Each row comes from the steps of one walk. Every step used is in the known rows, and no mark comes twice. Write the walk behind each row, first mark first.
In the rows, 128 means zero.
Known rows
P, F, C, H, N, S: [134 118 124  77 162 158 128 108 163 175 120  96 106  85 158 114 113 186
 142 148 120 182]
H, N: [142 128 123 104 128 143 136 126 139 157 134 113 124  95 157 153 167 143
 134 152 106 113]
J, F, N, H, P: [138 126 135 103 132 172 121 124 152 170 148 100  76 104 152 144 127 115
 158 155 119 116]
P, V, J, F, C: [154 156 149  79 144 160 102 140 123 143 116  93  89 128 106 133 130 249
 145 122 113 146]
C, H, P, V: [137 140 134  98 138 173 124 148 100 156 148 106  97 114 140 116 159 177
 147 154 123 135]
C, H, J, F, N, S: [137  99 117  57 144 184 115 117 136 190 114  91  66  75 167 130 120 112
 165 164 143 201]
P, V, J, F: [152 145 143  92 151 171 114 140 100 140 136  91  85 133 125 154 140 233
 145 134 126 129]
F, N, H, J: [133 125 117  73 145 159 122 124 141 208 127 111  96  88 146 134 137 109
 153 155  98 198]
S, N, H, J, F, C: [139 131 133  40 176 174 109 125 150 180 134  90  82 123 123 137 138 186
 187 137  93 156]
V, J, F: [149 126 136  86 151 172 117 132 117 141 127 104  90 115 131 150 129 189
 144 127 137 114]
C, H, J, F: [139 117 126  41 162 192 114 130 109 162 133  97  80 109 144 142 145 152
 174 147 135 149]
V, J, F, C, H, P: [141 120 140  50 159 187 103 148 143 157 124 107  82  89 114 110 119 203
 168 125 147 145]
P, V, J: [147 146 134 104 146 157 121 145  99 155 126 108 105 118 122 135 147 220
 128 135 116 155]
J, F, C, H: [142 135 139  60 149 167 105 121 140 152 110 100  99 123 132 119 126 175
 156 122 126 120]
H, N, S, D: [141 126 127 132 123 144 134 109 137 165 101 105  96  78 188 124 145 143
 134 144 135 131]
J, F: [148 138 139  99 128 162 120 119 116 127 133 101  97 131 145 153 144 151
 140 137 124  83]
N, S, D: [142 137 136 137 121 150 126 104 112 152  92 111  86  99 172 107 125 137
 123 126 144 130]
C, H, P, V, J, F, N, S: [141 110 130  90 153 190 115 145 128 179 130  86  56  82 153 121 116 190
 160 161 156 192]
V, J, F, C: [150 137 142  70 144 160 105 131 140 145 108 105  96 107 112 131 119 206
 144 114 124 134]
P, F, N: [142 131 137 105 125 155 116 113 153 152 143 100 127 110 147 158 130 157
 129 149 107 115]
V, J, F, N, H: [141 118 129  85 171 171 114 123 150 190 119  98  84 105 142 147 109 163
 155 135 129 152]

Which walk is each row?
[145 123 127  64 175 170 119 135 142 182 105  82  73  90 147 118 120 241
 161 143 134 205]	P, V, J, F, C, H, N, S
[142 145 142 113 132 169 117 134 134 169 156  88  71 124 150 147 139 155
 160 161 107 129]	J, F, N, H, P, V
[145 122 129  65 118 168 107 126 139 165 134  96  92  91 143 163 147 125
 159 157 114 142]	H, J, F, N
[138 129 132  84 165 184 119 160 100 168 141 109  93  99 125 112 144 220
 152 146 138 166]	C, H, P, V, J
[136 130 125  35 150 165 108 134 132 182 107 115 107  89 121 102 138 159
 157 134 110 195]	F, C, H, J
[140 142 135  49 153 168 111 120 135 176 121 101  70 116 121 127 124 163
 169 133 100 174]	N, H, J, F, C
[140 139 138  70 157 170 108 161 125 173 123 110  98  94 107  92 133 238
 152 132 124 183]	F, C, H, P, V, J
[136 126 132  60 166 161 118 119 169 170 134  97 131  98 144 133 134 207
 155 142 105 138]	P, F, C, H, N
[145 119 135  93 114 173 103 109 138 171  99  89  63  75 174 136 125 121
 160 146 143 163]	H, J, F, N, S, D
[141 132 141  86 192 192 120 152 119 168 168  84  68 138 128 147 147 243
 181 147 121 130]	S, N, H, P, V, J, F
[144 149 150  72 134 176 105 144 125 144 137  91  84 124 125 116 143 208
 164 140 119 124]	J, F, C, H, P, V
[139 138 144 112 126 169 127 128 122 126 171 109 104 111 135 143 137 171
 136 150 116  98]	H, P, F
[151 153 152  84 132 168 103 154 124 138 137  98  78 110 100 127 135 241
 153 131 118 139]	H, P, V, J, F, C
[139 107 123  38 149 187 104 128 141 183 126  93  93  89 151 150 141 131
 176 156 130 158]	C, H, J, F, N
[139 131 129  65 163 180 125 120 112 171 140  99  65 123 141 145 136 144
 168 146 114 154]	N, H, J, F
[136 123 137  86 160 163 115 101 166 178  99  89 103  82 177 105 111 206
 155 132 136 160]	P, F, C, H, N, S, D
[134 122 129  89 139 174 126 138 117 158 140 118 103  95 143 112 147 137
 147 148 136 125]	C, H, P
